Every row comes from one small tree of marks. The marks that hang from a mark follow it in brackets, in alphabetical order. Every link used is in the known rows. Which tree was each row made from?
In the rows, zero is written as 128.
Known rows
T(U): [142 137 123 147 155 117  91 120 130  96  91 139  85 174 149 108 146 133
  77 130 137  97 107 125 150 122 164 131 148 147 145]
U(Y(S)): [114 113  87 165 140  95 103 141 119  77 134 146 110 160 129 135 155 136
 141  84 160 118 123 129 168  80 118 115 147 126 165]
S(C(Y)): [105  99 106 142 105 126  95 132 138 117 117 113 157 153 142 115 147 135
  82 133 146  98 101 133 154 116 136 128 194 161 145]
Y(C(R) S(T(U))): [123  95  74  82  95 107  99 162 225  82 135 195 117 151 135 152  98 148
  97 120 176 143 132 106 136 110 121 131 185 139 141]
T(C): [175 125 117 128 125 128  70 117 142 104  90 118 118 201 155 122 168 108
  63 151 148  77 106 122 174  95 164 103 172 195 140]
R(S(C(Y) T(U))): [120 109  82 114  90 141 116 159 132  87 125  98 144 129 121 161  93 146
  68 171 141 131  89 127 134 111 147 131 159 123 151]
C(R(S U)): [138 107 143 144 117 124 157 134 130 158 129 101 109 183 147 133 151 150
  87 154 151 135 105  90 131 102 118 155 194 153 168]
C(R S(Y)): [106 124 146 118 102 110  96 168 127 171 112  96 148 171 129  83 181 140
 122  58 138 110 139  81 136  86  89 132 191 140 171]
S(Y(R)): [124 109 143 147 100 106  92 175 130  96 115 101 123 222 121  91 147 117
 152 125 142 142 142 108 144  83 143 103 156 141 149]
T(S(Y) U): [125 153  88 134 121  98  61 169 145  96 111 128  81 154 145  98 160 149
  69 118 108  75 106 130 180 111 181  95 106 111 161]
U(R Y(T)): [116 106 103 186 154 127 109 111  64  72 117 119 102 112 104 119 181 150
 165 102 181  98 173 145 187 117 101 136 150 157 114]
R(U(T)): [145 122 154 174 145 136 143 117 132 103 115 122 110 161 153 126 165 123
 107 170 165 132 100 151 133 116 133 136 143 136 145]
C(S Y): [ 92 120 132 134 110 122 115 149 105 175 103 126 161 142 133 121 155 137
 114  51 161  88 125 121 139  61  74 136 187 141 175]
S(C R(U) T Y): [101 127 132  89  62 110  65 213 169  38 183  75 196 174  93 132 108  97
 133 181 109 165  93 124 127 102 157 110 136 105 120]
C(Y(T)): [118 110 122 165 109 113 107 139 122 142  96 133 119 164 132 134 124 130
 120 110 187 101 124 119 149  90  96 139 189 157 132]
T(C(Y(S)) R U): [166 172 120  75 135 134  56 104 144 113 106 168  57 178 140 177 115 132
  43 109 143 108 116 141 238  99 187 141 150 152 149]
S(R T(C)): [173 143 128  89 103 136  63 173 151  60 126  95 158 188 114 140 130  89
 112 154 119 103 115 115 160  75 138 125 161 168 123]
Y(T(S)): [136 122 100 180 102 116  85 157 120 121  74 135  80 156 152 137 143 133
 111 154 158  83 116 131 173 122 112 114 150 143 125]
Y(S(R) T): [130 116  98 143  80 103  99 173 148 101 110 178 101 193 131 173  93 102
 161 140 165 153 123 130 165  89 103 109 143 127 133]
R(S): [148  96 103 170 106 140 139 144 110 121 105  95 113 187 153 139 138 132
  86 169 141 125  96 121 137  93 141 118 162 145 168]
Y(C(R(U(T)) S)): [123  87 127 114 126 140 133 139 176 146 113 154 140 131 152 120 161 160
  86 105 176 114 141 123 128 104  91 151 201 165 154]
Y(R(U) T(S(C))): [111 119 134 137  95 116 116 175 112 109  91 156  86 147 126 169 110 150
 137 179 164 133 138 139 176 120 102 135 149 136 128]
Y(C(S) R T): [115  78 124 110 101 137 115 175 141 117  66 188 113 142 124 162  94 156
 149 122 200 139 184 135 147  96  64 143 189 168 123]
Y(C R(U) S): [110  75 111 100  93 109 150 165 192  90 135 220 108 189 139 178  92 144
 141 148 188 184 148 136 143  79 113 123 170 143 160]
Y(S(R) T(C)): [151 126  89 108  79 105  76 165 160  93 106 182 104 196 129 188  93  96
 132 148 166 136 122 131 188  80 122  96 141 150 129]
Y(R(U) S): [113 113 139 125  99 100 148 160 137 101 127 183  98 209 132 169 110 124
 165 146 166 182 132 125 150  76 113 122 151 126 169]

Which tree is each row?
[154 148 130 138 130 147  91 133 110 106 109 112  48 188 143 148 120 143
  71 148 116 148 108 134 191 123 191 143 128 111 155] => T(R(S(Y)) U)
[156 128 109 157 123 147 106 157 137  91  95 106 110 136 136  93 184 139
 120 125 138  99 138 157 180 103 135 113 121 128 156] => U(T(S(Y(R))))
[168 135 124 107 138 158 108 115 141 133  87 115 141 121 132 111 180 138
  85  86 168  82 143 141 177  89 108 141 172 171 156] => U(T(C(R S Y)))
[130 139  83 102 113 108  61 188 175  86 132 143 101 152 136 109 144 150
  70 112  97  82 121 137 185  91 178 102 111 121 158] => T(S(R Y(C)) U)
[103 133 108  79 107 120  76 151 163  89 129 111 157 109 105 124 112 153
  75 121 144 107 113 102 143 136 127 163 196 142 127] => S(C(R Y) T(U))
[ 89 133 126 123 113 114 103 151 105 165  84 154 131 118 122 146 118 145
 114  57 180  97 134 128 145  81  70 141 171 131 150] => C(S Y(T(U)))
[125 143 120 122 104  99  54 183 155  46 127  96 129 178 107 104 119 114
 121 140 136 133 111 104 120 112 163 105 130 106 122] => S(T(U) Y)
[113 100 130 165 152 107 130 127 137  92 144 144 114 157 144 142 153 144
 106 139 174 124 108 135 135  97 126 135 162 143 146] => R(U(Y(C)))
[133 124 141 175 168 125 140 116 116  80 131 123 111 133 134 132 171 139
 123 134 172 127 112 157 148 104 123 141 134 127 149] => R(U(T Y))
[113 103  86 127  87 106 102 146 167 110 127 154 128 179 148 134 139 127
 108 133 146 137 104 117 160 115 132 113 177 139 161] => Y(S(C(R)))
[117 133 145 108 108 127 102 164 122 153 103  99 152 140 125 110 166 140
 121  76 145 102 135  82 129 100  64 159 203 145 156] => C(R S(T))
[130 117  78 143 153 132 114 127 138  58 131 139 125  94 115 122 168 153
 135  79 168 124 141 160 187 107 112 133 137 120 160] => U(T Y(S(C(R))))
[179 139  98 119 123 145  80 141 162 103  98 102 115 134 140  95 197 139
  76 121 138  71 134 143 201 102 149 109 136 156 153] => U(T(C(R) S(Y)))
[153 125 156 171 119 156 135 125  97 135 121 103  65 200 162 173 137 132
  88 186 135 158  90 137 177 114 155 154 157 125 157] => T(R(S U))
[173 130  87 134 125 169  93 115 122  75 107  96 118 105 125  90 222 135
 101 136 143  69 162 177 216 117 158  97 110 160 135] => U(R T(C S(Y)))
[113 119 126 110  96 125  91 155 157  84 136  93 160 139 123 127 135 133
  93 175 142 128  97 103 128 147 124 151 195 144 122] => S(C(R(U)) T)
[153 133 116 112 104 125  69 149 149  80 109 106 146 168 123 140 132 109
  94 144 161  91 109 109 147  91 130 121 178 165 124] => S(T(C(Y)))
[105 104 114 146 131  97 126 145 155  73 159 162 119 152 135 166 129 138
 122 139 180 144 106 134 133  93 120 127 151 121 147] => R(U(Y(C S(T))))
[124 123 157 137  97 102  98 184 147  96 163  95 146 227 122 109 143  96
 142 143 116 151 108 118 137  65 154 107 135 125 149] => S(R(U) Y)
[128 133 148 162 133 133 105 120 109 105 137 131  74 179 149 165 149 134
 111 145 141 150 102 145 197 123 147 152 154 120 150] => T(R(U(Y(S(C)))))
[132  86  81 139  82 127  93 152 184 102 101 215  65 173 155 197  80 134
 122 153 196 165 137 147 182 123 115 124 167 134 118] => Y(C S T(R))
[127 166  99 117 111 131  36 157 135  96 118 119  58 145 149 127 151 157
  49 136  82  98 102 152 239 147 207 123 109  98 152] => T(R S(C Y) U)
[ 99 136 136  96  93 128 103 185 115 141 126 110 190 134 104 139 129 122
 139  54 143 102 131 117 134  46  63 147 180 129 160] => C(S(R T) Y)
[132 139 147 124 123 118 104 179 128  54 161 101 152 164 103 150 126 110
 150 144 131 134 109 120 134  76 112 148 147 124 131] => S(R(U(Y)) T)
[143  67  99 130 112 140 129 140 181 133 115 136 122 166 157 120 144 160
  70 139 166 112 134 107 136 105 121 142 215 183 151] => Y(C(R(S)))
[114  77  84 170 150 134 110 113 100  65 123 147 108  98 110 127 168 164
 148 104 198 100 184 153 180 119  99 136 163 170 108] => U(R Y(C T))
